What can hang from each mark:
j_782: j_544
j_388: j_342
j_533: j_544
j_342: j_35 j_388 j_894
j_511: j_342
j_35: j_544
j_894: j_342
j_544: j_35 j_461 j_533 j_782
j_721: j_533

Each row was made from one small tree. The marks that hang from a mark follow it in brackets, in the order of their numbers. Every link used is in the known rows. Write each row's tree.
Known rows:
j_533{j_544}: [ 0.67 -0.34  0.22 -1.40  4.95  3.11  0.63 -1.61  0.82  1.84 -0.24  0.16
 -1.16 -1.94  0.31 -3.09  2.56  0.24 -0.27 -0.51 -0.75  2.59]
j_894{j_342{j_35}}: [ 0.05 -0.07 -0.44 -2.51  0.40 -0.65  1.16 -1.59  1.03 -0.89 -0.83  0.40
 -0.12 -0.83  0.89 -1.57  3.34  1.37 -0.87  0.86 -0.53  1.00]
j_782{j_544{j_461}}: [ 1.19 -0.52 -0.68 -0.11  4.14  2.01  0.38  0.21  0.88  3.38 -1.64  1.59
 -2.31 -4.08 -0.42 -1.17 -0.19 -0.57  0.43 -0.76  0.57  1.35]
j_782{j_544{j_35 j_461 j_533}}: [ 0.17  0.11 -0.75 -0.66  1.92  2.13 -1.26  2.15  0.49  3.97 -2.66  2.79
  0.14 -3.35 -1.45 -1.98 -2.00 -2.27  1.26  0.12  0.27 -1.57]
j_511{j_342}: [ 1.13 -0.07 -1.05 -3.04  2.88  0.59  1.80 -0.35  1.52  1.06  0.24  2.07
 -1.09 -1.83 -0.72 -1.14  3.04  0.05  1.54 -0.43 -0.39  2.30]
j_721{j_533}: [-1.45  0.03 -1.51 -2.57  0.38  3.76  3.71 -0.69  1.04  4.48  0.67  1.90
  0.42 -2.77 -0.44 -2.73  2.29  0.33 -0.59 -0.36 -1.02  1.40]
j_533{j_544{j_35 j_461}}: [ 0.75  0.15  0.69 -0.76  3.27  2.00 -0.43  0.14  0.64 -0.45 -1.61  0.79
 -1.70 -1.66 -1.41 -2.76 -0.15 -0.93  1.31  0.45 -0.95  1.31]
j_544{j_35 j_461 j_533 j_782}: [-1.25  0.26 -0.69 -0.90  0.98  1.39 -0.30  3.32  0.24  1.59 -1.86  2.14
  1.98 -1.41 -1.99 -0.22 -2.89 -1.11  1.87  0.43 -0.02 -3.90]
j_342{j_35 j_388}: [-0.09  1.01 -1.91  0.71  2.47 -2.38 -0.41  1.67  0.27 -0.82  0.67 -1.11
 -0.20  0.15  1.06  0.46  0.64  1.71 -0.64 -0.45 -0.67  0.23]
j_388{j_342{j_35{j_544} j_894}}: [-0.42 -0.78  0.03  1.54 -5.52  1.45 -0.70 -3.22 -0.53 -0.70  1.29 -0.96
  0.85  0.81  0.79 -1.47  2.42  0.61 -2.24  0.02  0.42  1.27]
j_511{j_342{j_35{j_544{j_533}} j_388 j_894}}: [-0.10  0.09  0.91  1.21 -3.72 -2.68 -1.22  0.90 -1.01 -0.78  1.81 -0.61
  1.09  3.11 -0.03  2.53 -1.08 -1.24  0.23 -0.38  0.34 -0.97]
j_342{j_388 j_894}: [-0.85  0.13 -1.03  1.15  3.76  2.31  0.72  1.91  0.05 -1.54  2.09 -0.27
  0.26  0.62  0.22  1.27  1.88  1.97 -1.15 -1.80 -0.51  0.77]
j_511{j_342{j_35{j_544{j_461}} j_388 j_894}}: [ 0.98 -0.13  1.11  2.20 -3.14 -3.75 -0.42  1.02 -0.75 -3.91  1.56 -1.03
 -1.78  2.88 -0.99  4.32 -1.79 -0.70  0.77 -0.23  0.39  0.54]
j_511{j_342{j_35 j_388}}: [ 0.93  0.79 -0.15 -0.76  1.39 -4.12  0.01  1.34  0.63 -1.41  1.20 -0.16
 -0.34  0.74  0.19  1.34  1.15  0.32  1.05  0.10 -0.69  1.01]
j_894{j_342}: [ 0.28 -0.28 -0.47 -3.36  2.81  2.72  2.22 -1.61  1.33  0.53 -0.54  1.28
 -0.42 -1.43  0.53 -2.77  3.69  1.00 -0.58  0.23 -0.45  1.71]
j_511{j_342{j_35{j_544}}}: [ 1.59 -0.03  0.10 -1.50 -1.77 -1.81 -0.09 -2.81  0.29  0.05 -0.33  0.15
 -1.60  0.12  0.17 -0.15  0.95 -0.29  1.01  0.51  0.55  2.00]
j_342{j_35}: [-0.09  0.36 -2.32 -0.72  1.66 -0.68  0.29 -0.35  0.87  0.47 -0.39  0.27
 -0.61 -1.55  0.70 -0.89  2.00  1.52 -0.47 -0.34 -0.47  0.78]
j_342{j_35{j_544}}: [ 0.45  0.22 -1.33 -0.02 -0.45  0.05 -0.58 -2.86 -0.13  1.18 -0.53 -0.69
 -1.34 -0.39  0.78 -1.19  0.33  0.76 -0.80 -0.18  0.51  1.22]
j_342{j_35{j_544{j_461 j_533}} j_388 j_894}: [-0.92  0.12 -0.37  3.44 -2.62 -2.30 -1.30  2.51 -1.48 -0.55  0.63 -1.40
  0.30  2.55 -0.35  2.45 -3.51 -1.00 -0.54 -0.77  0.19 -2.63]

Which tree is each row?
[-0.55  0.65 -2.21 -0.78  1.03  1.46  0.03  2.86  0.83  2.13 -1.68  2.56
  0.34 -1.61 -2.04 -1.72 -1.52 -1.23  1.42  0.11 -0.54 -2.16] | j_544{j_35 j_461 j_533}
[ 0.00 -0.04  2.83 -0.87 -0.92 -1.17 -0.33 -1.62 -0.83 -1.90 -0.05 -2.41
  1.21  2.37  2.11  1.43 -1.30  0.64 -0.57  1.30  0.74 -0.51] | j_894{j_342{j_35{j_544{j_782}} j_388}}
[ 0.18 -0.14  1.20  2.09 -3.91 -4.13 -0.97  2.38 -1.13 -1.33  1.31 -0.52
 -0.21  3.14 -0.97  3.58 -3.12 -2.08  0.94 -0.30  0.28 -1.81] | j_511{j_342{j_35{j_544{j_461 j_533}} j_388 j_894}}
[-0.38  0.07 -0.01  2.76 -1.39 -0.30 -0.77 -0.46 -1.20 -1.97  1.68 -2.26
 -0.37  2.67  1.03  2.30 -0.37  1.43 -1.88 -0.92  0.39  0.34] | j_342{j_35{j_544} j_388 j_894}
[ 0.20  0.60 -0.06 -0.94  1.32 -2.25  0.67  0.38  0.52 -1.87  0.35 -0.78
  0.34  0.87  1.50 -0.23  1.98  1.22 -1.09  0.75 -0.70  0.46] | j_894{j_342{j_35 j_388}}
[ 0.59 -0.14 -0.41  0.16 -4.41  0.34 -0.35 -3.57  0.16  1.48  0.23 -0.62
  0.48 -0.25  1.29 -3.19  1.75 -0.01 -1.22  0.89  0.30  1.78] | j_388{j_342{j_35{j_544}}}
[ 0.50 -0.08  1.33  1.12 -2.26 -2.29 -0.53 -0.39 -0.80 -3.03  2.12 -1.31
 -0.70  2.90  0.17  3.02  0.09  0.36 -0.27 -0.46  0.34  1.14] | j_511{j_342{j_35{j_544} j_388 j_894}}
[ 0.12 -0.08 -0.75  1.40 -6.16 -1.58 -0.89 -0.77 -0.07  3.23 -0.79  0.05
  0.85 -0.28  0.22 -2.66 -1.38 -2.52  0.06  1.07  0.15 -1.34] | j_388{j_342{j_35{j_544{j_461 j_533}}}}
[-0.21 -0.14  2.26 -1.77  4.36  3.68 -0.60 -1.04  0.19 -0.02 -1.40  0.37
  0.95 -1.41 -0.22 -2.21  0.46  0.21  0.64  0.72 -0.29  0.51] | j_533{j_544{j_35 j_782}}
[ 0.55  0.26  1.24 -0.84 -1.02 -1.21  0.06 -2.03 -0.38 -1.63  0.02 -1.69
 -0.64  2.15  1.93 -0.36  0.39  0.43 -1.20  1.20  0.07  1.14] | j_894{j_342{j_35{j_544} j_388}}
[ 0.14 -0.31  2.43 -1.06  3.38  2.06 -0.47  0.58  0.10 -0.95 -1.79  0.49
 -0.10 -1.53 -1.21 -0.96 -1.31 -0.67  1.60  0.82 -0.22 -0.22] | j_533{j_544{j_35 j_461 j_782}}
[-1.81 -0.24  1.10  2.64 -1.75 -0.28 -1.60  1.42 -2.03 -0.14  1.23 -1.92
  2.66  2.83  0.78  3.21 -3.05  0.22 -1.17 -0.55  0.87 -3.41] | j_342{j_35{j_544{j_533 j_782}} j_388 j_894}
[-1.27 -0.93  1.63  2.46 -7.69 -0.08 -0.79 -0.24 -1.14  1.08  0.69 -0.66
  3.00  0.82 -0.41  0.61 -2.06 -1.56 -0.47  0.58  0.78 -3.29] | j_388{j_342{j_35{j_544{j_461 j_533 j_782}} j_894}}
[-0.18 -0.40  0.29  0.01  0.52  1.66  0.45  0.64 -0.35  3.91 -1.39  0.58
  0.92 -0.57 -0.73  0.06 -3.76 -1.55  1.41 -0.08  0.97 -2.74] | j_35{j_544{j_461 j_533 j_782}}
[ 0.52 -0.44  0.65 -0.08  1.19  1.87  0.87 -0.85 -0.19  1.42 -1.01 -0.11
 -0.99 -0.91 -0.49  1.07 -2.47  0.14  1.12 -0.19  1.07 -0.40] | j_35{j_544{j_461 j_782}}
[-0.38  0.25 -0.19 -0.96  2.55  1.70  0.53  1.80  0.55 -0.86 -1.42  1.54
  0.28 -1.61 -1.71  0.28 -1.71  0.58  1.62  0.46  0.01 -1.70] | j_544{j_35 j_461 j_782}
[-1.00  0.33 -1.04  2.19  1.95 -1.02 -0.30  1.76 -0.38 -2.91  1.86 -1.30
  0.28  1.54  0.57  2.22  1.31  2.20 -1.57 -1.33 -0.59 -0.06] | j_342{j_35 j_388 j_894}
[-0.11 -0.51 -0.49 -0.31 -0.71 -1.14  0.74 -0.14  0.45 -2.60  1.10  0.95
 -0.59 -0.21 -0.72  1.52  3.22  1.03  0.13 -0.45 -0.36  1.29] | j_511{j_342{j_35 j_894}}
